What can hang from each mark:
V: Y
Q: K
G: Q V
K: R
U: J
Y: C V
J: G U
C: W Y
R: K W
W: R

Every row comes from one small tree of marks. Brackets hold a mark, then the marks that hang from it, in alphabetical order. Every link used is in the known rows. Which tree was each row made from?
(in the rows, 100 means zero)
Known rows:
(G (Q K) (V (Y (C W)))): [ 84, 110,  85, 110,  78, 102,  86, 134,  81, 141, 105, 112, 108,  79,  64,
 100,  93, 105, 109,  91,  88,  99]
(V (Y (C W))): [106, 105, 114, 111,  89, 104,  87, 120,  91, 121, 102,  98,  98, 102,  78,
 109, 104, 101,  94, 101,  89,  87]
(Y C V): [113,  99, 123, 110,  96, 105,  81, 121,  95, 117, 102,  95,  91, 104, 129,
 110,  98,  96,  97, 103, 100,  88]
(J (G Q)): [114,  98, 106, 101,  97, 110,  80, 112, 137,  93, 105, 104, 114, 101,  73,
  90,  77,  85,  99,  95, 116,  91]
(U (J (G Q (V (Y C))))): [112,  99,  85, 104,  86, 104,  83, 121, 130, 141, 102,  98, 124,  92,  44,
  97,  86,  99, 103,  93, 101,  91]
(G (Q K) (V Y)): [ 84, 107,  87,  97,  80, 100,  83, 124, 123, 126, 104, 110, 107,  81,  70,
  87,  94,  95, 113,  93, 107, 101]
(U (J G)): [132,  92, 130, 100,  93, 114,  83, 110, 135,  99, 102,  93, 111, 106,  84,
 102,  84,  86,  97,  94, 105,  84]
(V Y): [105, 102, 114,  98,  92, 101,  84, 111, 135, 106, 101,  97,  97, 105,  85,
  95, 104,  92,  98, 103, 109,  89]
(Q K): [107,  98, 131,  99,  88, 108,  83, 117, 103,  95, 104, 103,  90,  97, 101,
 100,  91,  87, 105, 101, 106,  86]
(J (G (Q (K (R W))) (V Y)) U): [ 78, 102,  69,  98,  83, 116,  85, 107, 147,  89,  95, 123, 109,  78,  74,
 106, 100, 101,  97, 103,  96,  87]
(G (Q K) (V (Y (C (W R))))): [ 81, 114,  88, 116,  79, 108,  85, 122,  63, 134, 103, 113, 111,  72,  90,
  99,  84, 106, 112,  93,  94,  98]
(W R): [116, 101, 131, 108,  96, 111,  81, 104,  99,  89, 102,  98, 102,  99, 138,
  97,  80,  87, 102, 104, 119,  89]
(U J): [132,  96, 136, 102,  88, 107,  85, 115, 116, 102, 105,  90, 103, 104, 104,
 102,  80,  87, 100,  98, 107,  93]
(G Q (V Y)): [ 95, 107,  86, 100,  86,  98,  82, 121, 135, 127, 104, 104, 115,  90,  83,
  84,  91,  95, 106,  95, 113, 105]
(V (Y (C (W (R K))))): [ 99, 106, 114, 117,  94, 111,  90, 119,  61, 109,  98, 107,  97,  94, 105,
 107, 106, 108,  99,  99,  95,  91]
(J (G Q V) U): [106,  93,  96,  99,  97, 117,  74, 109, 142, 100, 101, 112, 120,  98, 107,
  82,  83,  84, 103,  94, 111,  92]
(K R): [121, 103, 120, 106,  92, 113,  84, 118, 123,  86, 100, 100,  94,  96, 116,
 108,  89,  91,  89, 102, 114,  89]
(Q (K R)): [109, 104, 122, 102,  87, 115,  86, 119, 110,  86, 100, 106,  86,  88, 105,
 111,  90,  91,  96, 100, 108,  85]
(C (W (R K)) (Y V)): [ 94, 112, 116, 114,  90, 118,  92, 113,  82, 108,  94, 110, 100,  91, 145,
  99, 109, 109, 100,  83,  97, 107]
(Q (K (R W))): [106, 102, 116, 105,  82, 110,  91, 118, 101,  75, 100, 108,  88,  86, 110,
 124,  91,  98,  93, 111,  99,  87]

Write each row's tree:
[ 96,  95,  98,  94,  96, 115,  76, 102, 159, 110,  93, 107, 110, 105,  95,
  88, 114,  90,  99,  98, 103,  81] | (J (G (V Y)) U)
[103, 109, 116, 117,  91, 109,  86, 109,  73, 114, 100, 100, 102,  96, 103,
 107,  96, 102,  97, 103,  96,  85] | (V (Y (C (W R))))
[ 98, 114, 118, 114,  86, 116,  88, 103,  93, 114,  96, 103, 104,  92, 143,
 100,  96, 104,  98,  87,  98, 102] | (C (W R) (Y V))
[109, 110, 122, 111,  87, 116,  89, 104,  88, 103,  97, 102, 108,  96, 117,
  97,  87,  98,  98,  92, 104,  96] | (C (W R) Y)
[100,  99,  88, 101,  80, 106,  84, 123, 117, 142, 102, 104, 117,  84,  32,
  99,  90,  99, 110,  91,  95,  88] | (U (J (G (Q K) (V (Y C)))))
[108, 101,  87,  98,  84, 106,  83, 116, 155, 129, 102, 100, 127,  91,  54,
  89,  87,  95, 105,  87, 107,  98] | (U (J (G Q (V Y))))
[ 81, 102,  83, 104,  86, 116,  79, 116, 106, 125,  99, 119, 111,  86,  59,
  95, 101,  99, 106,  90,  83,  86] | (J (G (Q K) (V (Y (C W)))) U)
[101, 111, 116, 108,  85, 112,  89, 114, 111, 121,  98, 102, 101,  98, 118,
 101, 105, 102,  95,  85,  91, 103] | (C W (Y V))
[111,  91, 113,  98,  98, 121,  74, 107, 139, 100,  96, 107, 111, 106, 124,
  90,  99,  84, 100,  97, 106,  83] | (J (G V) U)
[ 81, 104,  74,  95,  88, 120,  79, 108, 155, 102,  95, 121, 107,  80,  68,
  93, 100,  95, 101,  92, 105,  87] | (J (G (Q (K R)) (V Y)) U)
[ 89, 111,  84, 119,  88, 108,  88, 129,  63, 129, 101, 114, 115,  79, 104,
  97,  94, 111, 107,  92,  99, 107] | (G Q (V (Y (C (W (R K))))))
[126,  93, 119, 102,  88, 115,  82, 118, 134, 119, 100,  96, 119,  98, 100,
 100,  87,  89, 102,  89, 104,  89] | (U (J (G V)))
[ 95, 101,  88,  95,  78, 108,  84, 117, 142, 130, 102, 106, 120,  82,  41,
  91,  89,  96, 112,  84, 101,  94] | (U (J (G (Q K) (V Y))))
[117,  95, 103, 103,  88, 108,  83, 119, 129, 140,  97,  93, 116, 100,  61,
 105, 103,  99,  99,  96,  96,  80] | (U (J (G (V (Y C)))))
[ 92,  98,  84, 102,  85, 121,  83, 112, 126,  79,  98, 123, 110,  79, 102,
 109,  86,  95,  98, 102,  98,  89] | (J (G (Q (K (R W))) V) U)
[ 95,  99,  89,  99,  90, 125,  77, 113, 136,  90,  98, 121, 107,  81,  98,
  95,  85,  89, 102,  92, 107,  88] | (J (G (Q (K R)) V) U)
[ 94,  94,  98,  96,  91, 119,  75, 111, 129, 101, 101, 118, 111,  90,  95,
  85,  86,  84, 111,  92, 105,  89] | (J (G (Q K) V) U)
[109, 104,  85, 111,  81, 108,  86, 125, 112, 144, 103, 102, 128,  88,  48,
 103,  86, 104, 100,  85,  87,  96] | (U (J (G Q (V (Y (C W))))))
[114,  96, 115,  98,  85, 112,  83, 114, 124,  99, 106, 104, 111,  91,  54,
  96,  71,  86, 108,  89, 105,  90] | (U (J (G (Q K))))
[127,  95, 114, 101,  91, 111,  83, 112, 137, 100, 106,  98, 120,  99,  65,
  93,  69,  86, 101,  91, 111,  94] | (U (J (G Q)))
[113,  99, 101, 104,  79, 115,  92, 114, 122,  79, 103, 109, 110,  79,  63,
 120,  71,  98,  95,  99,  97,  91] | (U (J (G (Q (K (R W))))))
[ 85, 116,  77, 114,  76, 109,  88, 134,  88, 133, 102, 115, 103,  69,  68,
 111,  93, 110, 100,  91,  90,  99] | (G (Q (K R)) (V (Y (C W))))
[108, 104, 130, 116,  94, 118,  89, 117,  68,  87, 101, 109, 101,  93, 145,
 102,  91,  98, 102,  93, 104, 100] | (C (W (R K)))
[ 98,  99,  97, 107,  93, 118,  79, 112, 117, 125,  94, 108, 111, 102,  89,
 101, 114,  99,  95,  96,  84,  79] | (J (G (V (Y (C W)))) U)
